Known rows, with every way that one mark hangs from another
Q_986{Q_448{Q_823{Q_41 Q_521}} Q_498 Q_537 Q_996}: [-13.8  48.3  31.2 -18.3  23.1 -32.5   5.2 -17.1  -9.2 -16.0 -18.6 -34.0
 -34.1  -1.8  51.9  -5.7  25.9  27.3  21.4  47.5  19.0  36.9   0.5  13.4]
Q_498{Q_392{Q_996}}: [ 16.7   0.2 -14.5 -15.2  77.5   2.1   1.2  -8.0  16.2 -41.4  16.1   2.5
 -11.4  -2.6  27.3  12.3  13.5   9.9   4.0  20.3  15.0  36.7  -1.9  33.2]
Q_823{Q_521}: [ -7.8  -7.6  -9.4  -9.8 -18.9  10.3  -1.0 -15.0 -18.1 -43.7   7.6  21.6
  -1.5  -6.3   3.6 -14.8  21.1   1.6   2.5 -11.6  25.8   8.5 -11.1  -1.4]
Q_996{Q_782{Q_41}}: [ 12.8  -5.2  -5.7  -9.6 -23.4   5.6   4.9  -1.2  -8.7  17.4 -13.7  22.3
   0.5 -15.0  22.3  -2.2  29.1  -1.0  20.6  12.8   3.5   4.4   6.8  39.2]
Q_986{Q_448 Q_465 Q_498 Q_996}: [-14.4  42.9  -1.1  -2.3  -8.0  -4.6   1.9  -2.3  41.5  31.7  -1.9 -30.7
 -30.1   3.2  52.9  15.2  51.4  26.4  25.8  15.6 -27.9  36.5  -9.5  52.9]
Q_498{Q_392{Q_996{Q_782}}}: [ 24.1  -5.6 -10.5 -14.6  73.5   2.4   2.3  -0.4  13.3 -33.6  13.7   5.6
 -13.8  -4.0  37.5  11.8  11.5   6.9   9.3  27.6   9.1  33.7  -0.5  40.4]
Q_392{Q_996{Q_782}}: [ -0.1  -7.1  -0.5 -14.6  51.0   8.3   2.9   0.9  13.4   0.0  12.0   3.8
 -12.7  -3.6  36.3  -0.3  18.0  -8.8  16.9  10.3  13.4  21.0   3.4  35.0]
Q_986{Q_448 Q_465 Q_537{Q_782}}: [ -1.7  15.3  25.2  -0.3  25.1 -12.7  16.4  -4.8   0.2  36.7  -3.0  10.3
  -5.5 -24.9  39.0  15.4  -7.1 -29.7   9.7  51.0 -12.7  32.7 -21.2  -5.4]
Q_537{Q_986}: [  3.0   7.2 -20.7  11.7 -12.9   7.2   5.3 -25.0  22.3 -16.7  -2.7  10.6
  -0.5  -7.3  17.3  -7.9  32.6 -14.0  -1.3  -9.4  -0.8  14.8  -8.3  28.2]
Q_537{Q_782{Q_41}}: [ -0.2   3.9  -1.1   6.3   0.1   3.6   1.4 -10.0 -11.3  19.4  -8.6  26.2
  11.7 -24.0   5.6  -6.1   5.7 -22.1   3.4   8.7   6.7   2.3   2.5  41.4]
Q_537{Q_782}: [ -1.4  -9.3   1.2  11.4  19.6   6.2  -1.9  -5.9 -10.3   9.5   4.3  29.3
  11.1 -14.7   3.8  -6.4  -1.8 -28.6   1.3  11.0   5.7   6.1  -9.8  36.8]
Q_537{Q_986{Q_448{Q_823} Q_465{Q_710}}}: [ 16.9  20.8 -12.1  15.5 -35.7   2.4  18.7 -23.7  22.5  -8.4  -8.8  -1.0
 -15.2 -18.8  42.2  11.0  41.6 -10.3  -5.4   9.4 -19.9  25.8 -15.7   2.8]
Q_986{Q_448 Q_465{Q_710} Q_537}: [  0.4  18.8  25.5  -5.2   4.9 -15.7  27.2 -11.8  14.1  21.2  -1.0   0.1
 -14.7 -22.2  43.3  32.6   6.6  -6.8   9.4  44.2  -4.3  35.6 -20.6 -18.3]
Q_986{Q_448{Q_823{Q_41}} Q_465 Q_498}: [ -6.8  42.9  -4.8  -2.4 -36.6  -3.3  11.1  -8.4  -6.2   4.7 -12.4  -9.0
 -18.3  -2.1  45.2   0.8  45.2  15.9  26.3  29.0 -23.1  39.8 -20.7   1.9]
Q_823{Q_41 Q_521}: [ -6.0   3.0 -10.7 -23.8  -1.3   8.0  13.4 -29.1 -21.9 -43.8   4.0  26.0
  -3.9 -20.7  24.3 -14.7  23.1  11.5   8.3 -22.0  29.4  18.0  -9.9 -11.7]
Q_986{Q_537}: [-11.2  -2.3  14.9 -11.6  27.8  -9.9   3.5 -14.2  -9.4  -4.6   0.0  17.6
  -1.7  -6.4  11.1  -4.7   2.1  -7.9  10.7  32.0  24.2  19.9  -9.0  -4.8]
Q_392{Q_996}: [-11.1   1.7  -5.6 -15.2  54.1   8.2   0.8  -9.9  17.7 -11.3  15.4  -0.1
  -9.6  -2.3  22.1  -0.1  20.5  -4.0   9.7  -0.9  21.9  25.1   0.7  24.1]
Q_465{Q_710{Q_996{Q_782}}}: [ -1.0 -11.0   0.5   2.9  12.8   1.4  13.8  -5.4  20.9  -9.2   7.0  19.1
 -11.3  -9.2  23.0  21.0  13.0  -1.5   9.4  -0.5  15.2   4.8  13.3  33.3]
Q_986{Q_448}: [  4.0  14.1  -6.1  -5.2  -4.4  -0.9  10.3 -13.1   5.7  -0.9  -4.2  -0.4
   9.5  -8.3  -0.9  20.7  29.7  -5.1   9.4   9.3  12.3  24.0 -11.2  29.5]
Q_465{Q_710{Q_996}}: [ -8.5  -4.8  -3.2   2.8  16.4   1.0  11.5 -13.1  23.9 -17.2   9.3  16.7
  -9.5  -8.6  12.8  21.0  14.8   1.7   4.5  -7.3  21.3   7.3  11.8  25.6]
Q_465{Q_710{Q_996{Q_782{Q_41}}}}: [ -0.1  -4.5  -0.8   0.4   4.0  -0.1  14.7  -7.1  20.4  -5.0   0.8  17.8
 -10.9 -14.3  23.6  20.6  16.2   1.6  10.4  -1.5  15.7   2.4  19.2  35.6]
Q_710{Q_996{Q_782}}: [ -7.2 -14.3 -11.9  -8.2  30.8   7.6  -1.0   2.0  13.6  -5.7   3.0  26.5
  -8.8  -1.9  19.7   1.7  18.6  -8.7  20.6  -2.5  11.0   7.1  22.4  41.4]
Q_465{Q_710}: [  1.4  -5.3   1.0   5.2  -9.0   1.8  13.5 -15.8  10.1 -12.2   7.6  13.9
  -2.4 -10.7   9.2  18.5  18.5   4.1   0.9   2.0  17.8   9.3  -8.7  18.2]

Rows
[ 11.4   4.2 -15.4   5.4  -4.7  10.1   3.5 -15.2  40.2  13.9  -1.2   4.6
 -26.7 -14.4  60.8  -5.0  46.2  -2.7   3.9  -3.2 -28.6  19.2  -3.9  36.6] : Q_537{Q_986{Q_465 Q_996{Q_782}}}
[  6.0  38.8   2.2  25.7   7.4 -11.1   5.4 -19.0  19.8   6.5 -16.3 -17.1
 -13.8 -14.0  48.2  -9.1  23.2 -18.2   1.0  16.1 -16.6  20.4  -2.1  65.6] : Q_537{Q_782 Q_986{Q_448{Q_823{Q_41}} Q_498 Q_996}}
[ 22.9  21.8  -8.5   1.2 -21.5  -3.5   7.1 -21.8  17.2 -12.3 -21.0 -13.7
 -20.3 -18.6  44.8  -1.6  50.9  -0.1  -1.0   4.8  -4.9  17.4   6.6  38.3] : Q_537{Q_986{Q_448{Q_823{Q_521}} Q_996{Q_782{Q_41}}}}
[-15.3  39.6  -6.9   5.9 -36.3  -0.9   9.3  -0.6  19.6  19.6  -2.5 -11.7
  -9.5   5.1  32.3  10.5  35.9   7.2  27.9  20.3 -25.6  34.6 -22.1  29.9] : Q_986{Q_448 Q_465 Q_498}
[ 17.6  17.2  -9.5   6.4   0.3  -2.0   9.3 -18.9  39.9   4.9  -9.7 -13.6
 -13.3 -13.1  41.2   9.6  43.7  -6.5   3.0   1.1  -9.5  20.3   0.4  58.8] : Q_537{Q_986{Q_448 Q_996{Q_782}}}
[ -3.8  18.5  16.4 -12.1  12.2 -11.3  17.4  -9.9   6.5  23.6  -3.4   3.6
 -10.4 -17.4  36.8  18.8  12.9  -9.9  14.8  43.6  -6.6  38.0 -20.7 -17.9] : Q_986{Q_448 Q_465 Q_537}
[ -0.6  18.7  31.0  -8.7  53.1 -16.4   9.2  -6.4  22.4  48.4  -2.4  -8.3
 -26.2 -26.8  60.2  19.4   7.8 -10.5   7.3  46.4 -15.3  35.2  -8.4  17.3] : Q_986{Q_448 Q_465 Q_537{Q_782} Q_996}
[ -9.4  20.5 -11.7   9.3   6.1  -1.4   7.3   1.8  32.8 -15.7  12.2   3.5
 -28.4   6.8  50.4  13.2  18.3  22.3  20.4  20.1 -21.4  30.3  -5.9  31.4] : Q_986{Q_465{Q_710{Q_996}} Q_498{Q_392}}
[-27.7  28.1  24.5   8.0   8.2 -21.2   0.9  -4.1 -11.1  15.5 -12.1   4.3
  -1.0  -0.7  21.0 -19.5 -14.1 -12.7  23.4  45.5  10.0  14.0  -3.3  33.3] : Q_986{Q_498 Q_537{Q_782{Q_41}}}
[ -7.4  20.5  -9.1  36.1 -17.3   5.5   3.6  -8.7  23.0  17.3  -1.1  11.7
  -6.7  -8.7  44.2 -19.8   9.0 -33.2   4.3   8.7 -35.9  14.0 -17.7  45.8] : Q_537{Q_782 Q_986{Q_465 Q_498}}
[  5.7  -1.2  -7.2 -20.1 -15.2   6.1   2.2 -25.4 -49.5 -54.4  -7.6  25.3
 -12.7 -16.3  21.2 -24.3  35.6  13.1   2.2   5.0  25.4  18.2  -7.9 -34.1] : Q_448{Q_823{Q_41 Q_521}}
[-20.0  48.7  25.9   7.6  -7.3 -22.3  14.9   0.2   5.3  43.6 -15.4  -9.2
  -9.5 -11.7  46.5   4.1  -3.2 -14.6  27.0  57.1 -21.3  32.6 -15.1  20.1] : Q_986{Q_448 Q_465 Q_498 Q_537{Q_782{Q_41}}}
[  5.3  16.0  22.6 -12.6  14.2 -20.6   9.5 -15.3 -25.9 -11.6 -16.2  -1.7
  -4.6 -11.1  13.4   7.9  13.3  -8.0   7.8  54.9  22.5  30.8 -10.1 -16.7] : Q_986{Q_448{Q_823} Q_537}
[-10.8   2.3  17.3 -20.8  42.8  -5.4  -1.2 -11.1  21.1  26.8   5.5   5.5
 -36.2 -14.6  58.7   0.5  24.4  12.6  11.3  30.0  -7.4  30.5  -4.6  -4.1] : Q_986{Q_465 Q_537 Q_996}
[  8.0  26.9  31.8 -13.5  30.5 -19.6   6.3 -10.0  -2.8  41.2 -19.4  -9.4
 -33.1 -33.9  63.8   9.7  20.7  -2.2   4.6  58.5 -13.7  33.7   1.8  -1.8] : Q_986{Q_448{Q_823} Q_465 Q_537{Q_782{Q_41}} Q_996}
[ 12.6  13.3  36.2 -12.2  30.1 -19.3  22.0  -2.3  32.2  44.7  -3.3 -14.4
 -38.4 -25.5  77.2  36.2  19.7   7.6  14.4  50.3 -14.8  33.5  -5.2  14.9] : Q_986{Q_448 Q_465{Q_710} Q_537 Q_996{Q_782}}
[  6.5  10.7 -13.2  10.2  -7.2   6.7   9.4 -24.2  49.3   4.3   3.2  -0.4
 -27.7 -16.7  55.3   5.2  44.4   3.4  -4.7 -10.0 -20.8  19.7  -5.8  28.0] : Q_537{Q_986{Q_465{Q_710} Q_996}}
[-16.6  27.1  11.6  -7.6  49.4 -14.2   3.6   2.0  16.3  -6.6  10.1  -5.7
 -31.4   8.0  63.0  -4.6  -0.8  11.5  26.4  56.7 -13.5  46.1 -15.5   5.2] : Q_986{Q_465 Q_498{Q_392{Q_996}} Q_537}
[  5.6  20.3 -10.0  35.3   9.6  -3.5   2.0 -11.0  19.7 -12.0  -2.2   6.0
   0.0  -4.1  30.7 -14.3  -0.5 -28.5  -0.1  17.2 -17.9  15.3 -11.3  66.5] : Q_537{Q_782 Q_986{Q_498{Q_392}}}
[-29.7  26.5  20.1  -8.9  23.6 -13.3  -5.3  -2.9  25.9  27.8   2.3 -12.5
 -41.1   5.1  64.9 -10.5  23.0  22.8  27.4  38.3 -16.0  32.7  -7.1  18.9] : Q_986{Q_465 Q_498 Q_537 Q_996}
[  2.7  32.4  -3.5  33.7 -33.3  -1.5   7.6 -10.3   6.6   1.3 -11.4  -0.5
 -10.5 -12.6  45.9 -15.2  15.0 -32.7   0.1  20.7 -32.7  20.0 -19.3  29.8] : Q_537{Q_782 Q_986{Q_448{Q_823{Q_521}} Q_465 Q_498}}
[ -2.1  33.0   7.7  -1.0   1.1 -12.6   0.8   3.9  28.8  23.1  -9.7 -32.8
 -19.1   8.2  40.5  13.0  41.5  20.2  30.3  23.1  -6.9  23.9   2.0  86.2] : Q_986{Q_448 Q_498 Q_996{Q_782}}
[ 10.2  33.1  -6.0  13.6 -19.3  -7.9   2.8 -13.6  27.0  -4.3 -18.0 -24.8
 -22.0   0.8  47.8  -4.5  48.3   3.4  10.9  15.8 -15.1  22.4  -0.1  59.9] : Q_537{Q_986{Q_448{Q_823} Q_498 Q_996{Q_782}}}
[ 23.9  22.5  -8.8   3.3 -15.6  -3.9   7.3 -20.9  22.7   0.1 -22.3 -14.1
 -18.4 -17.6  44.5   2.9  52.6  -1.1   0.6   9.2  -8.7  19.2   7.4  45.6] : Q_537{Q_986{Q_448{Q_823} Q_996{Q_782{Q_41}}}}
